Known rows, with every way that one mark hangs from another
[K [T W]]: [ -3  -4  12  23   6  12  -3  -7  15  -6  -9  10 -10  15  -8 -24]
[K E [T [W Z]]]: [  7 -31  12  31   8  27 -17  -8  17 -17  -2  -3  -9  36  -6 -31]
[K [E [W T [Z N]]]]: [ 19  -7  12  43  10  35 -16  -4   9  -3  11 -16 -19  31  -9 -26]
[Z [N E]]: [  6   3  -3  18  13  20 -23  -4 -16  -2  20   9 -25  35  -3  15]
[W E [T K] [Z N]]: [  4 -16  -5  76   7  44 -17   7   7  13  29  -6  -4  12  -4 -40]
[Z [N T]]: [ 11   2  12  23   8  19  -4  -6 -11  -5  20   1 -27  21  -5   7]
[W E [T K] Z]: [  5 -19  -9  64   4  40 -16  12  15  14  16   0  12  -3  -5 -45]
[N [T [K E]] Z]: [ 22 -33   0  21   6  39 -10   6 -10   4  16 -10 -16   7   8  -8]
[E [W [T K] Z]]: [  5   2  -1  44   0  31   2  11  22   9  -1  -9   4 -16  -4 -45]
[E [W Z]]: [ 11   4  -3  16  -1  14   2   5  17  -1  -5   2   6  -4  -5 -11]
[Z N]: [ -1  -4   2  24   5  12  -9  -8   1   3  15   7 -17  16  -3  17]
[Z [N E [T K]]]: [  5   2   0  29   9  34 -18   3 -22  -3  23   0 -34  29   1  -8]
[W T]: [  8  -5   8  28   9  16  -7  -2  10   8   5   6  -4  -2  -9 -12]
[W E T Z]: [ 19 -14   0  50  11  32 -17   7   9   6  16   4  11   9 -12 -31]
[K [E [W [Z N]]] T]: [ 13 -17  20  35   8  29 -12  -9  11 -12   8  -7 -24  41  -9 -24]
[N E]: [  8  -1  -9   2  11  16 -23   2  -9  -1   4  16  -9  21  -4  10]

Rows
[ -3 -21   1  44   5  33 -19   0  14  13   4  -5 -11   6  -3 -27]	[W [T [K E]]]
[ 10 -10   9  32  13  26 -14  -3  -2 -18  13   3 -18  39  -5 -28]	[K [T [W [Z [N E]]]]]
[  5 -10   9  51   9  27 -12  -5   8  -9  12   4 -10  36  -9 -35]	[K [T [W E [Z N]]]]
[ 18   9  -9   8   8  23 -16   9  -1  -7   0   6  -2  18  -5 -11]	[N [E [W Z]]]
[ 18   6   7  32   5  23   2   7  18   2   0  -5   3  -6 -11 -33]	[E [W T Z]]
[  6  -3 -13  36   6  25 -17   5  12  -2   0   5  11  16  -7 -25]	[T [W E Z]]
[  3  22   0  42  10  35 -18   3  -8   7  12  -4 -31  24  -4 -27]	[Z [N [E [W [T K]]]]]
[ 11  -3 -11  26   7  40 -16  16  -9 -12   6  -5 -11  17   3 -39]	[N E [T K [W Z]]]
[ -9 -25 -12  52   1  39 -21  -1  13  -3   8 -16 -14  25   6 -27]	[T [K E] [W [Z N]]]
[  6  -6  19  21   7  20 -13  -9  14  -5 -10   2 -21  32 -12 -22]	[K [E W] T]
[-12 -15 -18  38  -5  26  -5   9  22   2  -4  -3   8 -10   6 -30]	[T K [W Z]]
[ 14 -20  17  25   6  25 -10  -5  18 -11  -3  -3 -11  29  -9 -27]	[K [E [W Z]] T]
[ 25  -4 -10  17  12  42 -14  15 -24  -3  11  -6 -19  15   8 -27]	[N E [T K W] Z]
[  4  -4 -10  46   1  39 -10  13   5  -2   4  -6   0   8  -2 -47]	[N [T K [W E Z]]]
[-16 -12 -14  35   1  30 -21   0  18   6 -12  -6 -11  15   2 -25]	[T [K E] W]
[  1 -18  14  26  10  22 -19 -12  14 -11  -9   2 -19  39  -8 -25]	[K E [T W]]
[  3 -27  -4  48   1  30  -3   9  19   8  13  -4   8 -17   0 -33]	[W [T K] Z]
[  8  12   9  28   8  21  -4  -5  -8  -9  11  -4 -28  25  -5 -10]	[Z [N [T W]]]
